What can hang from each mark
ziler: degal
torek: mosop
napo: degal
nebat: mosop
begu: degal mosop
mosop: begu kesile nebat torek
kesile: mosop
degal: begu napo viti ziler

Each row was made from one small tree. Brackets hold a mark, then the marks that hang from it, in alphabetical order. Every link used is in the known rows. Write each row's tree.
Known rows
(kesile (mosop (begu degal) nebat torek)): [ 0.67 -5.94  0.36  2.13 -2.76 -0.45 -2.14 -3.10  1.09  0.26 -4.59  0.04
  2.50  1.30 -0.09 -1.84  0.10  3.44 -1.21 -0.15 -2.22 -0.07  3.53  0.36
 -2.14  0.34  2.25  0.24  0.92]
(torek (mosop (begu (degal viti ziler)) kesile nebat)): [ 1.61 -4.33  2.81  1.40 -2.01  2.17 -2.39 -2.77  1.11  0.12 -2.90  0.82
  2.21 -0.45  0.57 -0.55  0.08  1.89  0.30 -0.89 -2.24 -1.09  4.27  0.99
  0.19  0.84  0.69  1.55  0.31]
(begu (degal napo viti ziler) (mosop kesile torek)): [ 3.24 -5.12  3.54  3.64 -1.76  3.25 -1.78 -2.66  1.31  0.61 -3.09  1.07
  2.94 -0.31  0.86  0.10 -1.73  4.33  0.23 -0.28 -0.90 -2.85  4.06  2.11
 -1.90 -2.42  0.87 -0.61 -0.06]
(degal (begu (mosop kesile)) viti ziler): [ 2.46 -3.03  3.70  2.67 -2.23  4.10 -1.83 -2.34  1.42  0.62 -2.90  1.19
  2.76 -1.53  0.61  0.53 -1.85  3.91 -1.74 -2.01 -1.79 -1.42  3.35  2.60
  1.18 -1.04  0.81  1.68  1.94]
(napo (degal viti)): [ 3.02 -2.88  3.54  2.65 -2.91  1.54 -2.04 -0.96  0.35 -0.86 -1.49  0.81
  1.02  2.46 -0.36 -2.53 -2.50  1.48  1.05 -1.37 -0.17 -0.24  0.39 -0.03
 -0.20  0.25  0.77  0.91  0.82]
(degal (begu (mosop torek)) napo viti ziler): [ 3.17 -4.16  4.50  3.49 -3.19  3.15 -1.14 -2.01  2.17  1.63 -2.25  1.59
  3.88  0.38  0.76  0.59 -1.73  4.41 -0.98 -1.47 -2.10 -3.22  2.98  1.67
 -0.77 -0.98  1.11 -0.54  0.67]
(begu (mosop kesile nebat)): [ 2.79 -3.19  0.51  2.30 -1.62  1.80 -0.71 -2.62  1.36  0.57 -3.31  1.10
  1.88 -0.31  0.50 -1.82 -0.22  2.69 -0.44 -1.28 -1.58  0.02  4.44  0.80
 -0.81 -0.74  1.32  1.04  3.98]
(torek (mosop (begu (degal napo viti)) kesile nebat)): [ 3.18 -5.54  1.90  3.25 -2.52  1.71 -1.69 -2.15  2.15  0.97 -2.39  0.66
  2.75  1.60  0.60  0.07 -0.58  3.18  0.63 -1.07 -2.79 -0.69  5.30  0.15
 -0.52  0.28  1.12  0.46  0.42]
(torek (mosop begu kesile)): [ 2.08 -5.37  0.93  0.99 -0.33  2.87 -1.84 -0.95  0.62  0.44 -2.93  0.97
  2.52 -0.57 -0.76 -0.98  0.35  1.96 -1.03 -1.30 -1.37 -0.08  2.67  0.13
  1.82 -0.24  2.46  2.20  0.52]
(napo degal): [ 2.52 -3.09  2.33  1.35 -1.85  1.00 -2.49 -0.40  0.18 -0.75 -2.53  0.85
  0.89  1.52 -0.83 -3.21 -1.81  0.70  0.01 -1.38 -0.68  0.08 -0.15 -0.07
 -0.26 -0.03  1.65  1.13  2.33]
(mosop (begu (degal napo ziler)) kesile nebat torek): [ 2.97 -6.35  2.00  1.40 -2.94  1.44 -2.31 -3.08  1.02  0.66 -3.50  0.39
  2.39 -0.58  0.13 -1.13  0.14  2.89 -1.32  0.32 -2.24 -2.21  3.86  1.17
 -1.48 -0.49  1.65 -0.94 -0.12]
(nebat (mosop begu)): [ 3.31 -4.30  2.40  0.54 -1.31  2.91 -1.36 -0.52 -0.50  0.04 -3.52  2.72
  1.78  0.84 -1.08 -1.98 -1.35  1.87 -0.38 -1.73 -1.37  0.71  1.96  0.41
  0.03 -0.83  1.42  1.51  1.17]
(napo (degal ziler)): [ 2.03 -2.58  3.52  0.50 -1.66  1.40 -2.77 -0.68 -0.12 -0.71 -2.49  1.00
  0.56  0.14 -0.31 -3.02 -1.62  0.12 -0.21 -1.65 -0.55 -0.53 -0.75  0.31
 -0.16  0.09  1.69  1.14  1.80]
(kesile (mosop nebat)): [ 1.68 -2.67  0.68  2.44 -2.01 -0.17 -0.87 -1.37  1.50  0.39 -3.76 -0.08
  1.18  1.62  0.65 -0.76 -0.88  1.95 -0.79 -1.78 -1.93  0.20  2.23 -0.25
 -1.55  1.28  2.53  1.01  3.68]
(ziler (degal (begu (mosop kesile nebat)) napo viti)): [ 4.59 -4.59  1.27  3.84 -2.45  2.29 -0.72 -2.57  3.29  1.31 -2.36  2.05
  2.79  0.65  0.55  0.69 -2.89  5.29 -1.21 -2.32 -3.48 -1.93  5.94  0.52
  1.02 -0.01  0.61 -1.56  3.80]
(degal (begu (mosop kesile)) napo viti ziler): [ 3.93 -3.87  3.84  3.35 -2.21  3.85 -1.15 -1.81  2.19  1.10 -2.70  1.10
  3.01 -0.86  1.23  1.44 -2.23  4.47 -1.60 -1.85 -2.66 -2.47  4.10  1.86
  0.40 -1.38  1.22  0.26  2.06]
(napo (degal (begu mosop) ziler)): [ 1.07 -2.94  3.20  1.14 -2.11  2.18 -2.81 -2.04  0.53  0.29 -3.34  2.03
  2.22 -1.22 -0.29 -2.56 -1.94  2.50 -2.07 -2.12 -2.84 -0.71  1.10  0.84
  0.49 -0.44  1.58  1.01  3.40]
(kesile (mosop begu nebat)): [ 1.71 -4.73  0.51  1.78 -2.43  0.46 -1.17 -1.92  1.24  0.29 -3.48  0.26
  1.32  0.59  0.14 -1.39 -0.45  2.28 -1.32 -1.49 -2.84  0.53  3.04 -1.01
 -0.81  1.07  2.44  1.22  2.41]
(begu mosop): [ 2.30 -2.73  1.87  2.22 -1.10  2.36 -0.65 -0.69  0.91  0.40 -2.75  1.19
  2.06  0.82  0.64 -1.39 -0.86  2.72 -0.47 -1.65 -1.20  0.33  2.24  0.69
 -0.38 -1.04  1.68  0.98  3.87]
(begu (mosop kesile)): [ 2.58 -3.73  0.92  2.01 -0.79  2.76 -1.28 -1.62  0.84  0.29 -3.35  1.11
  1.71 -0.52  0.10 -0.99 -0.92  3.08 -1.02 -1.36 -1.11 -0.15  3.26  1.02
  0.47 -1.63  1.86  1.50  3.28]
(mosop (begu (degal viti ziler)) kesile torek): [ 2.30 -6.22  3.62  1.67 -2.16  3.14 -2.86 -2.89  0.08 -0.51 -3.27  0.35
  2.57 -0.66 -0.23 -1.16 -0.65  3.45 -0.25  0.22  0.10 -1.95  2.81  2.12
 -0.37 -0.98  0.78  0.37 -2.18]
(mosop (begu degal) kesile nebat torek): [ 2.04 -6.07  0.63  1.45 -2.79  1.03 -2.42 -3.38  0.97  0.28 -3.89  0.13
  2.65  0.48 -0.79 -2.45  0.90  3.25 -1.15  0.15 -1.56 -0.56  4.02  1.22
 -1.10 -0.16  1.34  0.13  0.25]

Write each row's tree
[ 0.84 -3.48  2.92  1.48 -0.88  2.02 -2.31 -2.34  0.41  0.19 -4.00  1.38
  2.45 -0.44  0.32 -1.78  0.06  2.76 -1.06 -0.67 -0.93 -1.38  2.19  2.22
 -1.62 -1.66  1.30  0.31  2.06]
(begu (degal ziler) (mosop torek))
[ 1.44 -4.87  0.43  1.16 -1.32  1.14 -2.09 -2.26  1.40  0.26 -3.63  0.70
  2.46  0.44 -0.16 -1.57  0.74  2.14 -0.71 -0.78 -2.51  0.29  4.33  0.45
 -0.01  0.25  1.48  1.38  1.64]
(torek (mosop (begu degal) kesile nebat))
[ 3.21 -2.94  4.10  3.22 -1.80  3.03 -1.06 -1.31  1.56  0.48 -2.53  0.99
  1.82  1.04  2.13  0.16 -2.02  3.04  0.52 -1.31 -1.97 -1.46  3.39  1.48
 -2.05 -1.33  0.60 -0.39  2.66]
(begu (degal napo viti ziler) mosop)
[ 2.39 -2.48  4.80  1.70 -3.25  2.03 -2.98 -1.36  0.61 -0.05 -1.97  0.77
  1.93  0.54 -0.41 -1.70 -2.74  1.92 -0.81 -2.09 -1.50 -1.25  0.32  1.40
  0.76  0.64  0.77  1.19  0.96]
(napo (degal begu viti ziler))
[ 2.57 -4.57  1.67  3.77 -2.26  1.57 -1.51 -3.99  1.67  0.47 -3.33  1.00
  3.01  1.08  0.46 -1.46 -0.77  4.49  0.53 -0.26 -0.96 -1.26  5.42  1.57
 -2.12 -1.44  0.46 -0.16  1.11]
(begu (degal viti) (mosop kesile nebat torek))
[ 2.69 -6.65  1.74  0.99 -0.75  2.92 -2.63 -2.50 -0.54 -0.17 -5.22  2.22
  2.73  0.17 -1.59 -2.16 -0.69  3.63 -0.91  0.00 -0.58 -0.50  3.16  2.11
 -1.07 -2.59  1.19  0.62 -0.99]
(nebat (mosop (begu degal) kesile torek))
[ 4.39 -2.91  3.72  3.87 -3.61  2.03 -0.37  0.00  2.36  1.11 -1.91  0.06
  2.95  2.56  0.75  1.10 -2.46  3.74 -0.95 -2.06 -1.91 -1.07  2.40  1.59
  0.38  0.15  0.84  0.04  1.85]
(degal begu napo viti)
[ 3.63 -5.53  3.54  2.31 -2.54  3.78 -1.96 -1.28  0.77 -0.20 -2.54  0.30
  1.48 -0.09  0.82  0.29 -1.54  3.14 -0.32 -0.49 -1.61 -1.69  3.44  1.47
 -0.33 -0.73  0.95  0.11 -0.07]
(mosop (begu (degal napo viti ziler)) kesile)
[ 3.84 -3.46  3.56  3.43 -3.57  2.87 -0.73 -2.83  2.60  1.48 -2.79  1.18
  2.86 -0.49  1.41  1.12 -1.92  3.88 -1.30 -1.93 -3.36 -2.17  5.21  1.58
 -0.36 -0.56  0.91  0.02  2.85]
(degal (begu (mosop kesile nebat)) napo viti ziler)
[ 2.76 -6.18  0.76  1.15 -3.06  1.45 -1.64 -2.86  0.97  0.29 -3.14  0.70
  2.49  0.13 -0.98 -2.37  0.75  2.94 -0.99 -0.39 -0.83 -0.66  3.61  0.20
  0.00 -0.16  1.75  0.26 -0.24]
(mosop begu kesile nebat torek)
[ 3.74 -7.01  1.90  3.43 -4.00  1.51 -1.65 -3.14  1.87  0.37 -2.64  0.39
  2.77  1.83  0.10 -0.99 -0.74  4.21  0.15  0.36 -1.60 -1.76  5.26  0.92
 -1.70 -0.57  0.78 -1.15 -1.08]
(mosop (begu (degal napo viti)) kesile nebat torek)
[ 2.36 -4.27  3.82  2.72 -2.28  3.75 -2.16 -3.45  1.57  0.93 -3.19  1.35
  3.85 -1.74 -0.30 -0.16 -1.18  4.57 -1.41 -1.22 -0.95 -2.39  3.52  2.42
  0.48 -1.66  0.96  0.84 -0.18]
(degal (begu (mosop kesile torek)) viti ziler)
[ 2.21 -4.33  0.80  2.49 -2.75  1.47 -1.45 -3.67  2.18  1.71 -3.91  1.20
  3.81 -0.50 -0.65 -1.30 -0.05  4.59 -2.33 -1.19 -2.27 -1.21  4.71  1.39
 -0.12 -1.05  1.38  0.46  2.56]
(degal (begu (mosop kesile nebat torek)))
[ 1.78 -5.33  4.01  2.47 -2.69  3.14 -3.31 -3.78  0.69  0.40 -2.87  1.84
  3.43 -1.79 -1.05 -2.24 -2.17  4.19 -1.32 -1.24 -1.04 -2.30  2.44  1.67
  0.50 -1.53  0.94  0.83 -0.51]
(napo (degal (begu (mosop kesile torek)) viti ziler))
[ 3.95 -5.20  3.39  2.32 -3.64  2.43 -1.65 -2.36  1.40  0.12 -2.77  0.14
  1.34  0.59  1.01 -0.13 -1.25  2.69  0.20 -0.29 -2.29 -1.83  4.66  1.10
 -0.98  0.05  0.68 -0.12  0.67]
(mosop (begu (degal napo viti ziler)) kesile nebat)
[ 1.13 -6.54  0.96  1.72 -1.84  1.52 -1.91 -1.97  0.62  0.37 -3.71  0.53
  2.45  0.41 -0.69 -1.52 -0.32  3.07 -1.27 -0.93 -1.13 -0.53  1.75 -0.38
  0.04  0.05  3.06  0.89 -0.31]
(kesile (mosop begu torek))
[ 4.42 -5.62  4.31  2.09 -1.43  4.39 -1.89 -1.59 -0.11  0.12 -3.90  2.35
  1.57  0.05  0.23  0.28 -2.67  3.25  0.27 -0.93 -1.78 -1.21  3.60  1.97
 -1.05 -2.08  0.68  0.56 -0.50]
(nebat (mosop (begu (degal napo viti ziler)) kesile))
[ 2.94 -4.85  0.68  1.27 -2.77  1.56 -1.38 -2.07  0.56  0.09 -3.09  0.44
  1.46 -0.09 -0.36 -1.86  0.05  2.32 -1.12 -0.85 -1.93  0.17  3.74 -0.11
  0.53  0.29  1.83  1.20  1.79]
(mosop begu kesile nebat)
[ 1.28 -2.14  2.82  1.29 -0.65  2.59 -1.95 -1.34  0.46 -0.06 -3.85  1.21
  1.61 -0.19  1.05 -1.19 -0.72  2.13 -0.70 -1.30 -1.73 -0.35  2.31  1.82
 -1.34 -1.04  1.31  0.87  3.92]
(begu (degal ziler) mosop)
[ 3.26 -4.16  3.80  2.22 -4.20  1.85 -1.55 -1.58  1.32  0.35 -1.95  0.49
  1.58  1.65  1.44 -0.44 -1.36  2.19  0.34 -0.85 -2.55 -1.17  3.68  0.73
 -1.53  0.90  0.67 -0.23  1.38]
(mosop (begu (degal napo viti ziler)) nebat)
[ 2.58 -4.21  0.75  2.66 -1.97  1.49 -1.01 -3.36  1.44  0.87 -3.24  1.29
  2.71 -0.31 -0.09 -1.89  0.33  3.51 -0.58 -0.72 -1.11 -0.75  4.39  0.87
 -0.98 -1.33  1.57  0.22  1.77]
(begu (mosop kesile nebat torek))
[ 4.11 -4.24  2.46  3.38 -1.57  2.83 -0.57 -0.85  2.91  1.11 -1.72  2.15
  2.87  1.55  0.64  0.64 -3.56  4.70 -1.26 -2.74 -2.99 -1.73  3.64  0.67
  1.21  0.00  0.91 -1.60  3.76]
(ziler (degal (begu mosop) napo viti))
[ 3.35 -3.48  4.20  3.53 -4.23  1.88 -0.61 -2.96  2.82  1.79 -2.29  1.68
  3.66  0.62  1.04 -0.19 -1.11  3.93 -1.11 -1.84 -2.82 -2.53  4.12  1.26
 -1.53 -0.23  0.80 -0.80  1.31]
(degal (begu (mosop nebat torek)) napo viti ziler)
[ 3.03 -2.27  3.17  1.57 -1.39  1.60 -1.43  0.05  1.10  0.00 -2.83  0.36
  1.51  1.26  1.50  0.08 -1.56  1.32 -0.52 -0.94 -1.43 -1.56  1.45  1.80
 -1.46 -0.48  1.61 -0.16  2.73]
(begu (degal napo ziler))
[ 3.24 -3.99  0.93  1.83 -2.48  0.70 -1.37 -2.53  1.21  0.56 -3.04  0.34
  2.35  0.60 -0.40 -1.52  0.20  2.45 -0.67 -0.60 -0.15 -1.16  2.96  0.93
 -0.65 -0.18  1.63  0.33  0.72]
(mosop kesile nebat torek)
[ 2.02 -4.80  1.60  2.54 -2.36  1.92 -2.09 -2.72  1.38  0.19 -2.71  0.57
  2.57  1.30  0.02 -1.00 -0.11  2.70  0.68 -0.78 -2.27 -0.10  4.63  0.41
  0.07  0.72  0.67  1.47  0.48]
(torek (mosop (begu (degal viti)) kesile nebat))
[ 2.46 -2.85  0.92  1.42 -1.09  0.76 -1.62 -1.73  1.76  0.64 -2.80  0.84
  2.43  0.50  0.11 -0.95  0.43  1.22 -0.39 -1.78 -1.15 -0.25  3.32  0.41
  0.41  0.52  1.69  1.55  2.13]
(torek (mosop kesile nebat))
[ 1.28 -5.98  0.72  1.88 -2.74  0.11 -1.64 -2.96  1.05  0.61 -3.69  0.52
  2.31  0.84 -0.46 -1.78  0.19  2.96 -1.18 -0.78 -1.93 -0.24  2.93 -0.93
 -1.09  1.04  2.46  0.31  0.55]
(kesile (mosop begu nebat torek))
[ 2.81 -4.66  2.00  2.20 -1.99  1.41 -1.29 -3.41  1.57  1.07 -4.10  1.22
  2.39 -0.91  0.96 -0.80 -0.26  3.59 -0.71 -0.03 -2.05 -2.64  4.90  1.67
 -2.77 -1.72  1.47 -0.97  2.05]
(begu (degal napo ziler) (mosop kesile nebat torek))
[ 3.33 -4.63  4.43  2.32 -2.75  3.15 -1.83 -0.65  0.97 -0.03 -2.00  0.39
  1.44  1.39  1.20 -0.23 -1.74  2.54  0.07 -0.81 -1.97 -1.11  2.65  1.13
 -0.86 -0.05  1.02  0.05  0.46]
(mosop (begu (degal napo viti ziler)))
[ 3.76 -5.23  1.82  4.44 -2.89  1.64 -0.68 -3.37  2.24  0.85 -2.74  0.86
  3.10  1.49  1.02 -0.50 -1.18  4.64  0.67 -0.21 -1.44 -1.88  6.09  1.33
 -2.51 -1.61  0.66 -1.23  1.13]
(begu (degal napo viti) (mosop kesile nebat torek))
